Each row comes from the steps of one path. Every step used is in the known rows, and no mark comes twice. Write the path behind each row, first mark first.
In the rows, zero is written as 128.
Known rows
F > X > J: [113 162 147 122 124 108  97 126 150 160 122 140 131 122 103 104  92 108
 157  90 106]
W > J > Q > U > X: [127 140 139  61 170 101  63 139 165  78 145 146 112 120  81 120 129 137
 153 110 132]
A > X > U: [ 92 132 117 138 153 157  87 159 173 132 146  94 118 106 148 106 138 106
 123 107 126]
X > U > Q > J > G: [148 156 115 125 154 148  75 139 221 122 130 147 123 112 113  61 131 114
 175 131  62]
Q > U > X > J > W: [102 160 100  94 143 104  59 156 173 115 159 156 131 123  68 110 132 114
 141 143 116]
U > Q > A > X: [ 88 144 156 133 144 165  51 146 236 107 145  91 122  75 145  86 142 119
 146  94 123]
J > Q: [136 164 147 105 114 113 116 109 135 109 114 172 113 100 119 103  98 140
 134 106 103]
G > J > Q > A > X > U: [ 82 151 147 131 156 150  69 143 203 104 144  97 137 106 125  79 163 103
 128  60  98]
V > A > X > J: [109 158 125 129 106 147  67 127 173 163 142 107  87  87  80  85 122 114
 133  75 108]
U > Q > J > G: [150 163 123 113 132 140  63 125 219 123 134 157 121 106 106  66 113 121
 195 132  71]
U > X > J > G: [137 148 120 102 132 131  40 149 192 135 152 138 123 107  84 100 121 131
 159 111 107]
X > U: [112 140 113 133 145 162 119 158 150 141 115 130 114 120 148 115 128 113
 109 121 109]
X > J: [135 164 117 116  90 130  92 125 148 160 115 150 111 110  99 116 109 113
 114 101 102]
A > Q > U > X > J: [118 158 117 105 124 110  78 129 185 112 121 118 115  99  84 116 143 107
 112 111 129]
X > J > G: [137 162 113 112 110 132  69 135 168 153 138 155 116 109  90  81 106 127
 150 115  88]
Q > A: [100 157 154 115 130 183  68 159 190 131 114 124 126 111 146 113 127 127
 154  95 115]
X > U > Q: [127 135 111 146 152 149 136 144 180 122 110 134 113  95 155 100 136 111
  89 141  93]
G > J: [106 153 104 115 113 144 102 119 161 152 124 145 133 118 122 119 119  95
 122 105 103]
G > J > Q: [125 163 130 105 109 107 113  95 143 115 117 172 128 109 103  98 110 115
 122  91  89]
V > A > Q: [104 163 126 125 107 165 143 104 155 130  99 126  90  86 122  91 109 128
 126 115 106]
Q > J: [138 172 129 104 106 150  65 121 178 143 115 151 118 129 112 118 105 106
 182 102  99]

Write each row's path
[123 145 144  99 170 107  76 145 174  79 134 137 120 105 105 118 138 131
 144 114 140]	J > Q > U > X
[130 140 111  63 135 144  60 141 159 135 155 159 110 126  96  86  91 142
 177 128  98]	W > J > G
[107 137 136 149 182 131 143 145 181 121 115 125 131 104 156  88 121 109
 127 130  96]	F > X > U > Q
[ 91 148 161 130 160 154  69 155 198  96 139  98 124 102 138  82 151 124
 138  72 113]	J > Q > A > X > U
[ 89 170 105 100 134 116  88 131 178 106 143 140 108 101  55  85 134 120
 136 138 104]	V > A > Q > U > X > J > W
[113 172 141 128 136 102  82 119 162 115 134 130  85  90  57  60 138 120
 135  77 109]	V > A > X > J > Q > U
[108 162 141 116 125 150  14 154 219 136 162 111 120  97  90  61 131 124
 176  80 102]	Q > A > X > J > G
[125 155 126 144 150 165  81 128 225 128 130 104  96  95 108  67 149 100
 158  97  76]	V > A > X > U > Q > J
[119 168 139 119 131  81  73 120 161 102 135 137 107  97  72  79 134 114
 130  88 117]	A > X > J > Q > U
[ 92 140 140 139 179 142 128 158 152 140 121 118 137 132 151 105 111 109
 152 110 114]	F > X > U
[128 159 131  68 145  97  93 121 133  97 126 171 102 127  79  93 112 132
 143 112 110]	W > J > Q > U
[100 191 116 100 105 144  98 101 176 116 126 163 112 115  81  78 102 117
 185 133  75]	V > A > Q > J > W
[100 155 174  74 134 135  31 126 192  93 155 118 116  98 101  83 122 139
 171  61 117]	W > J > Q > A > X
[130 149 122 133 160 142  47 138 238 114 156 119 123 101 112  52 139 108
 184 118  78]	A > X > U > Q > J > G
[122 156 115 105 140 115  58 135 202 105 141 125 121 101  75  81 139 121
 150 124 114]	A > Q > U > X > J > G
[113 161 120 116 132 131  89 129 184 120 116 108  95  91  68 102 148 112
 118 103 119]	V > A > Q > U > X > J
[130 181 130 103  90 138  92  89 181 121 102 141 121 113 113 104 108 103
 166 107  96]	A > Q > J
[132 171 176  95 122 131  49 135 197  99 121 139 125 104  92 103 135 138
 146  60 102]	U > X > J > Q > A
[116 145 130  99 165 102  74 131 179  86 139 140 135 110  93 114 149 111
 136 104 125]	G > J > Q > U > X
[121 170 104 117 142 129  94 135 197 111 137 171 129 124 108  82 123 104
 156 154  64]	X > U > Q > J > W
[107 149 143 141 158 182  97 166 219 112 108 118 122  98 158  90 155 120
 115 112  93]	X > U > Q > A
[ 87 170 129 116 118 122  46 137 217 111 163 137 127  89  90  68 133 115
 142 117  90]	U > Q > A > X > J > W
[111 154 151 125 135 172  85 149 219 116 110 127 122  90 148  95 136 126
 135 111  99]	U > Q > A
[128 152 125 136 142 140  71 130 224 117 131 112 117 100 127  85 143  94
 152 107  86]	A > X > U > Q > J
